In the rows, 128 means zero.
Known rows, with every step that occurs:
R, F, N, E, Q: [182 167  75 138 111 137 160 107 165 159 111  90 103 118  61 114 168 141
  72 158 140 179 101 128 153 165 140 157 108 138  94]
N, W: [139 139 129  97 116 114 133 123 167 127 146 109 130 138 114 141 131  87
 139 158 105 151 101 131 130  88 179 109 123 147 131]
R, F, Q, E, N, P: [125 143 143 176 106 163 140 117 140 130 100 114 164 180  61  87 177 132
 143 153 132 138 151 127 155 105 148 130 137 131 159]
R, F, Q, W, N: [167 102 107 173 127 158 162  81 169 138 145  83 125 177  65 115 170  70
 135 133 154 136 215 113 146 154 196 174 148 165 176]
W, N: [134 117 146 171 147 129 145  96 162 120 183 139 124 140 122 117 130  89
 146 120 129 136 139 157 138 112 172 158 142 149 150]
E, N: [121 133  87 124 146 132 134 121 160 149 137 118 130 129 109  93 136 135
 147 136 144 174 115 121 149 129 135 130 116 128 120]
E, Q, W, N, F, R: [193 127 115 158 140 134 168 128 210 189 227 110  78 169  78 156 143  83
  86 170 168 175 187 116 137 144 238 156 134 183 153]
R, F: [168 121 134 141 114 143 152 109 134 130 117 104 137 146  92 115 138 110
 128 146 134 155 152 140 145 115 163 151 120 146 129]
Q, E, N, P: [116 154 140 175 143 132 123 154 146 109 129 166 156 143 101 120 127 121
 157 161 122 141 114 140 151  87 153 120 122 126 131]
R, F, Q, W: [177 109  93 141 111 167 156 102 159 153 112  68 128 171  60 123 172  88
 129 147 148 157 202  86 154 150 179 142 118 157 159]
P, Q, F: [143 102 118 130 131 167 162 106 155 155 179 105 111 195 106 135 148  79
 115 141 156 161 138 103 110 100 182 134  88 173 157]
S, Q, E, N, F: [134 118  96 152 137 133 138 138 169 130 169 139 106 134 111 115 127 159
 106 156 143 197  86 119 127 109 177 148  80 131 113]
W, N, P: [145 144 199 188 138 123 139 120 176 113 173 159 149 126 118 109 128  79
 158 143 107 116 152 154 160  95 181 157 158 149 137]
P, Q: [133 110 120 122 131 161 146 106 149 155 167  86 104 163 108 101 144  99
 123 112 142 161 119 126 123 114 147 135 107 161 165]
S, N, E: [116 192  83 154 119 131 140 134 182 125 101 115 109  96 119  99 137 138
 106 148 124 179 112 132 161 172 139  91  87 121  68]
Q, E, N: [107 125  89 156 153 139 129 130 133 116 141 147 132 157 108 127 130 129
 143 139 144 160 101 143 130 105 145 122 106 126 146]
F, N: [147 155 107 136 127 139 138  92 178 159 136 137 105 121 111 115 159 114
 118 122 117 162  98 115 181 140 136 126  81 144 134]
N, W, Q, E: [ 99 136 127 143 122 141 130 115 155 123 144 126 145 191  99 153 143  72
 131 146 126 134 119 144 101  61 162  77 131 152 190]
F, R: [144 143 130 150 117 152 124 129 175 164 159 130 108 140 104 126 130 109
 123 141 128 165 144 139 173 112 174 102 111 162 147]
E, Q, P: [143 125 153 146 136 115 165 141 137 112 173 120 132 138  95 114 133 118
  96 137 123 170 125 128 112  55 156 166 116 164 175]
N, F: [157 122 138 124 120 137 160 118 179 161 160 120 122 148 117 111 149 116
 111 158 137 174 121 110 124 122 160 120  98 139 111]
R, F, Q: [157 115 136 141  95 170 151  83 147 156 121  73 136 171  74  90 180 116
 125 125 132 152 165 120 148 124 150 138 128 149 167]
S, Q, E, N, F, R: [132 139  97 163 122 150 128 148 189 163 183 145  87 141  98 115 127 163
  91 165 149 207 103 125 154 112 197 124  81 148 124]
S, N, F, Q: [128 163 136 128  91 161 165  87 202 184 138  77 100 157 110  72 201 141
  90 122 126 182 139  90 158 167 148  92  79 139 136]
E, N, P: [128 161 137 143 137 126 130 144 174 144 127 138 156 116 102  88 134 127
 161 160 123 155 127 116 171 110 145 128 131 127 105]
E, N, S: [130 150  64 125 153 117 139 134 198 153 139 138 143 114 105  71 141 142
 118 166 156 190 103 104 131 149 137 105 128 123  65]
R, F, N, W, Q: [139 173 110 112  94 147 153  68 188 171  94  86 127 162  74 101 184  89
 104 146 132 146 132 111 156 125 145 113 116 157 154]
S, Q, W, N: [175 105 103 183 160 121 134 125 187 111 194 135  95 105 111 150 101  78
 140 137 129 159 167 121 163 130 227 195 118 168 144]
Q, S, N, F, R: [149 165 118 159 107 144 139 101 190 195 156 119  61 150 130  93 140 112
  61 155 148 180 156 114 209 151 186  92  67 139 114]
R, F, N, E: [158 173  69 148 104 145 151 103 176 142  83 117 118 110  80  95 162 133
  93 161 139 170 104 121 163 176 127 131  93 128  67]
R, F, N, W: [168 167 113  98  94 123 150  84 172 144 101  99 114 138  88 123 163 100
 110 161 111 150 100 122 163 130 169 135  98 149 119]
R, F, N, W, Q, S: [145 147  92 132 105 141 136  45 170 177 106  93 109 175  88  96 167  63
  88 150 147 135 141 109 181 114 148 123 110 143 164]
N, W, Q, F, R: [121 160 127 132 101 158 145 111 208 182 164 122 129 201  87 152 153  62
 113 182 152 156 173 106 136  73 207  63 120 183 169]
Q, W, N: [157 112 104 170 164 129 146 117 176 119 177 135 116 139 108 149 122  61
 148 143 144 140 176 125 145 139 202 161 130 160 147]

Rows:
[123 118  90 168 149 132 114 138 145 106 158 144 111 121 110 128 110 147
 136 132 127 178  91 139 150  96 170 156  95 134 144] | S, Q, E, N
[105 122 149 154 110 152 157 113 161 120 147 116 143 155  98  71 169 115
 114 119 121 159 139 101 125  75 133 127 112 156 186] | F, Q, P
[144 133 107 170 148 118 151 119 169 128 191 115 117 124  96 121 135 109
 109 143 141 156 116 164 110 130 166 164 163 143 122] | W, N, E, Q
[131 133  95 109 133 132 158 120 185 172 149 113 126 143 110  78 154 146
 120 161 160 191 109  97 129 141 140 126 100 125  94] | E, N, F
[138 145 108 165 135 128 124  93 144 141 133 118  85 130 141 105 123  97
 105 122 125 154 144 129 204 135 160 123  80 124 135] | Q, S, N
[154 112  87 138 128 161 138 111 178 160 144  92 121 157  83 134 165  83
 136 135 137 160 176  79 155 141 169 116 110 155 169] | F, Q, W
[161 126 108 185 144 121 118 150 173 100 172 171 119 111 115 138 108 124
  95 157 116 179  89 135 126  97 192 120 100 145 102] | N, S, Q, E
[128 184 165 145 113 151 149 125 173 146 128  94 102 134 113  82 151 109
 120 123 108 150 136 121 176 132 158 117  94 157 139] | S, N, P, Q
[ 83 183 123 150 114 140 136 109 166 120 118 113 119 174 113 139 151  91
 112 135 117 141 127 145 134  98 163  63 101 148 177] | S, N, W, Q, E
[155 138 129 160 115 158 144 127 178 164 172 149 115 173 103 157 133  89
 115 171 144 166 166 116 161  95 208 100  94 170 138] | Q, F, R
[121 102 122 151 137 167 140 117 123 122 172 114 103 190 106 134 138  92
 118 115 138 149 102 148 102  91 157 127  99 160 188] | P, Q, E
[170 132 110 167 135 143 159 125 222 173 199 135  91 160  95 137 139  76
 105 173 166 164 187 110 151 156 227 132 118 174 130] | Q, W, N, F, R
[182 105 107 163 169 117 156 120 166 136 203 109 102 148  87 167 128  68
 128 139 144 148 171 130 132 128 211 186 146 168 172] | E, Q, W, N
[114 151  86  81 131 110 133 122 175 140 135 103 133 133 109 109 135 117
 150 163 128 165  89 119 135 111 158 115 127 132 116] | E, N, W
[151 142 133 156 126 152 124  81 169 180 154 124  84 147 113  84 154  70
  98 127 125 133 114  99 204 118 144 143  86 147 156] | F, N, P, Q, S
[134 110 157 153 114 156 167  69 200 172 197 105 119 179 105  79 192 105
 114 122 144 152 144 118 118 136 164 138 137 151 162] | W, N, F, Q
[126 161 126 146 119 173 147 138 195 190 170 123 118 183  82  99 149 104
 123 177 164 168 158  95 163 108 191 113 107 175 135] | E, N, P, Q, F, R
[148 109 134 181 135 136 116 135 137  95 168 152 110 126 117 159 105 117
 125 131 106 163 102 149 146  74 190 149  90 149 158] | S, Q, E
[104 122 127 184 138 164 131 112 142 131 145 140 142 188 102 135 143  91
 127 121 141 142 143 145 115  80 137  95 119 148 197] | W, Q, E
[172 134 109 150 137 116 124 139 201 132 168 144 119  84 116 103 116 130
 100 155 119 192 106 110 146 118 183 130 111 146  77] | N, S, Q
[109 161  67 170 110 153 122  88 175 158 115  91  89 131 118  69 164 118
  84 129 136 164 134 110 189 172 129  88  94 111 117] | F, Q, S, N, E
[133 122 149 167 128 119 142 147 159  89 163 144 123  95 119  96 107 128
 109 135 106 180 120 117 139  57 173 173  89 162 145] | S, Q, P
[139 190 133 140  96 150 156 123 210 187 145 113  79 138 116  98 155 140
  78 154 135 193 146 119 185 161 182  82  70 153 105] | S, N, F, R
[154 138  91 138 134 126 143 142 160 143 156 102 119 119  88 131 135 128
 102 158 135 179 103 136 116 122 148 129 131 134 106] | N, E, Q
[ 97 111  77 138 150 163 138 117 130 135 158 107 107 184  99 104 143 123
 127 119 161 165  91 136 107 114 137 134 102 144 171] | P, Q, E, N
[165 133 125 141 137 152 145 148 176 149 148 103 119 150  87 131 133  62
 139 158 135 146 169  87 151 120 188 136 112 173 145] | N, P, Q, W
[115 144  96 152 125 154 141 139 178 171 163 146 107 178  97 114 145 145
 100 171 166 186 115 128 135 121 171  93  93 140 127] | Q, E, N, F, R
[156 143 136 135 105 153 148 127 199 190 172 125 104 155 106 112 148 121
  96 166 145 184 141 119 152 123 179  95  97 157 119] | N, F, R
[147 145  63 138 151 112 124 142 209 145 158 135 119  79 108  73 121 160
 110 160 140 207  94 100 148 141 163 136 115 132  61] | E, N, S, Q
[102 168 106 141 117 145 131  87 180 145 129 136 119 179  97 144 170  83
 108 137 120 137  93 126 135  93 144  80  98 152 186] | F, N, W, Q, E
[173 122 123 192 152 114 152 116 216 117 212 175 121 122 122 128 118  94
  99 170 140 170 136 116 126 113 235 161 122 165  86] | W, N, S, Q, F
[161 114  73 157 144 120 126 120 140 150 166 109  99 131 103 128 118 100
  85 161 149 166 113 133 143 113 153 140 128 120 116] | N, E, Q, S
[153 131 169 148 121 161 158 128 167 147 168 125 134 181 100 129 144  70
 129 164 137 143 150  98 132  83 191 132 104 172 143] | N, P, Q, F
[112 132  93 116 102 148 141  96 140 127 108  78 141 197  66 111 177 121
 133 156 135 148 114 129 116 104 163 119 134 136 170] | R, F, Q, E, N, W
[107 206 120 138  92 155 151 106 219 180 138 109 107 187 100 138 160  81
  95 168 140 165 179 107 169 111 209  50  93 178 157] | S, N, W, Q, F, R
[112 150 105 179 136 150 128  77 160 169 127 106 100 155 128  83 144  87
  99 110 147 151 176 120 194 131 134 101  96 131 172] | W, Q, S, N
[184 168  91 139 118 132 155  96 195 158 103 134 123 120  87  85 168 127
  77 162 138 173 114 105 160 169 147 123 101 142  67] | R, F, N, S
[144 116 139 123 100 164 160  91 190 188 162  90 122 172  99  86 192 123
 107 135 137 173 135  90 126 129 146 106 106 142 147] | N, F, Q
[145 115 154 155 135 129 166  94 188 145 193 134 119 154 123 101 149  98
 118 144 144 151 132 136 116 127 178 153 129 147 125] | W, N, F
[ 90 150  91 167 125 178 145 121 195 195 160 134 121 202  82  94 166 136
  95 157 187 185 146 118 126 116 146  72 109 148 162] | W, Q, E, N, F, R
[158 182 162 153 115 133 132 114 192 152 123 157 128 108 107 110 156 105
 131 145  95 141 110 112 203 122 145 121  97 144 117] | F, N, P
[ 78 132  84 171 153 160 132 112 149 142 135 135 146 183  95 103 149 121
 137 125 163 158 133 133 121 101 118 100 124 133 182] | W, Q, E, N
[132 131 186 171 137 147 149 105 173 134 189 120 123 155 109  86 142  73
 143 122 126 119 142 147 136 104 176 164 152 168 166] | W, N, P, Q
[179 133 137 149 123 149 152 128 168 182 201 122 102 179  82 177 140  96
  95 166 147 175 160 124 151  87 217 125 108 180 164] | E, Q, F, R
[170 165  87 145 134 132 157 105 219 162 147 173 119 139 107 125 166 102
  79 178 144 177 110  75 149 148 172  97  72 150  68] | Q, F, N, S
[125 104 108 174 143 152 122  79 151 171 155 119 121 171 118  98 134  67
 116 123 158 143 169 118 161  91 133 113 122 136 183] | W, Q, S
